Each row comes from the steps of one path. Every step used is in the known rows, and no mark comes twice. Write the path behind each row, first mark first.
In the rows, zero is written as 128.
Known rows:
guri-dolome-gude-bamon: [116  82 125  58 107 130 128 122  99 134 132 124 134 141 135 222 132 128
 190]
gude-dolome-bilu-ruref-bamon: [101  40 145 125  97  95 122 131 140 119 146 135 130 145 126 204 112 108
 107]
dolome-bilu-ruref: [108  99 119 107  99 104 124 143 128 104 144 100 111 137 127 116 110 118
  98]
gude-guri-dolome-bilu-ruref-bamon: [101  20 135 108  87  99 115 127 108 118 150 131 122 146 136 173 109 142
 122]
guri-gude: [103 179 110  90 123 121 125 122 102 123 129  98 112 120 136 148 109 126
 118]
bilu-ruref-dolome-gude: [110 128 137  96  72  99 177 136 101 123 147 148 116 142 135 121 105 139
 170]
bilu-ruref-gude: [108 124 144 103 112  96 118 135 149 126 151 124 111 145 142  98  87 142
 109]
gude-bilu-ruref: [101  83 109 129 125 108 114 138 145 122 144  90 129 146 141 120 102 124
 109]
ruref-dolome-bilu: [121 137 115  68 102 103 170 130 110 122 127 134 116 133 133 136 113 126
  87]
dolome-bilu-ruref-gude: [119 110 144  86 114  92 123 138 136 111 149 137 113 147 129 102 100 131
  75]
bilu-ruref-dolome: [101 137 135 107  80  98 170 134 137 128 145 119 107 143 152 101  87 146
 133]
bilu-ruref-bamon: [ 94 124 136 130  85  96 108 135 129 121 153 109 119 139 144 192  85 128
 136]
bilu-ruref-dolome-gude-guri-bamon: [131  85 135 112  82 111 160 125 115 118 143 129 136 139 131  33  93 165
 190]
gude-dolome: [ 98  51 121 119 129 124 132 124 161 147 123 110 136 129 134 154 121 109
 140]
ruref-bilu: [112 138 105  84 131 106  79 127 115 131 136  98 104 129 156 119  88 129
 152]
gude-bilu-ruref-dolome: [105 104 125 110 101  98 167 131 138 133 144 119 124 152 152 110  93 140
 108]
ruref-dolome: [110 161 118  89  98 107 169 126 126 140 129 120 115 133 150 126  97 143
 128]
guri-dolome-bilu: [109  74 112  71 108 116 126 125 113 118 126 107 107 126 141 122 133 111
  98]

Write each row's path:
[119 108 106  82 120 112 163 125  96 138 130 144 142 144 134 146 122 126
 130]  ruref-dolome-gude-bilu
[113  42 117  98 129 119 136 128 143 128 121 124 133 129 119 155 135  98
  96]  gude-dolome-bilu
[ 98  24 105  93 117 128 120 119 118 143 127 103 124 132 150 120 118 151
 160]  gude-guri-dolome
[123 124 142  76  86 110 166 131 108 126 146 147 138 156 129 217 106 145
 184]  bilu-ruref-dolome-gude-bamon
[108  75 113 117 111 109 125 139 114 117 147 112 135 147 131 130 115 119
 137]  dolome-gude-bilu-ruref
[115  96  94  94 138 120 123 130 100 129 129 122 144 137 126 154 126 110
 132]  dolome-gude-bilu
[104   4 124 100  97 110 127 132 120 115 143 111 114 143 134  98 119 141
 120]  gude-guri-dolome-bilu-ruref
[108  51 105  85 126 123 125 122 101 133 131 120 133 139 144 139 137 113
 140]  guri-dolome-gude-bilu
[120  17 123  59 131 113 124 120 111 132 130 143 123 141 131 110 129 144
  93]  ruref-gude-guri-dolome-bilu
[103 133 131 100 109  99 171 124 118 128 145 126 118 150 148 117  93 142
  98]  guri-gude-bilu-ruref-dolome
[103  87 129 121 101  96 110 133 106 120 155 132 139 150 132 202 103 118
 135]  dolome-gude-bilu-ruref-bamon
[ 96  69 142 105  78  94 115 129 114 111 152 122 107 141 144 175 107 118
 107]  guri-dolome-bilu-ruref-bamon
[111  68 155  78 105  93 124 131 135 116 149 137 100 148 145  87 109 131
  83]  guri-dolome-bilu-ruref-gude
[105  25 134 119 110 107 136 137 154 117 139 117 124 141 125 128 123 107
 106]  gude-dolome-bilu-ruref
[101  34 161 118 125 103 130 128 178 143 143 140 128 148 136 119 105 125
 123]  bilu-ruref-gude-dolome
[101   5 142  95 114 108 121 123 134 141 144 132 116 150 149  84 103 167
 143]  bilu-ruref-gude-guri-dolome
[117  61  98  91 119 126 129 131  88 136 130 129 147 134 115 154 119 151
 183]  dolome-gude-guri
[ 96  49 139 116  91 100 114 125 105 124 155 132 128 151 146 185 110 118
 143]  guri-dolome-gude-bilu-ruref-bamon
[120  43 138  84 142 107 134 124 151 134 126 153 132 140 118 143 131 106
  76]  ruref-gude-dolome-bilu
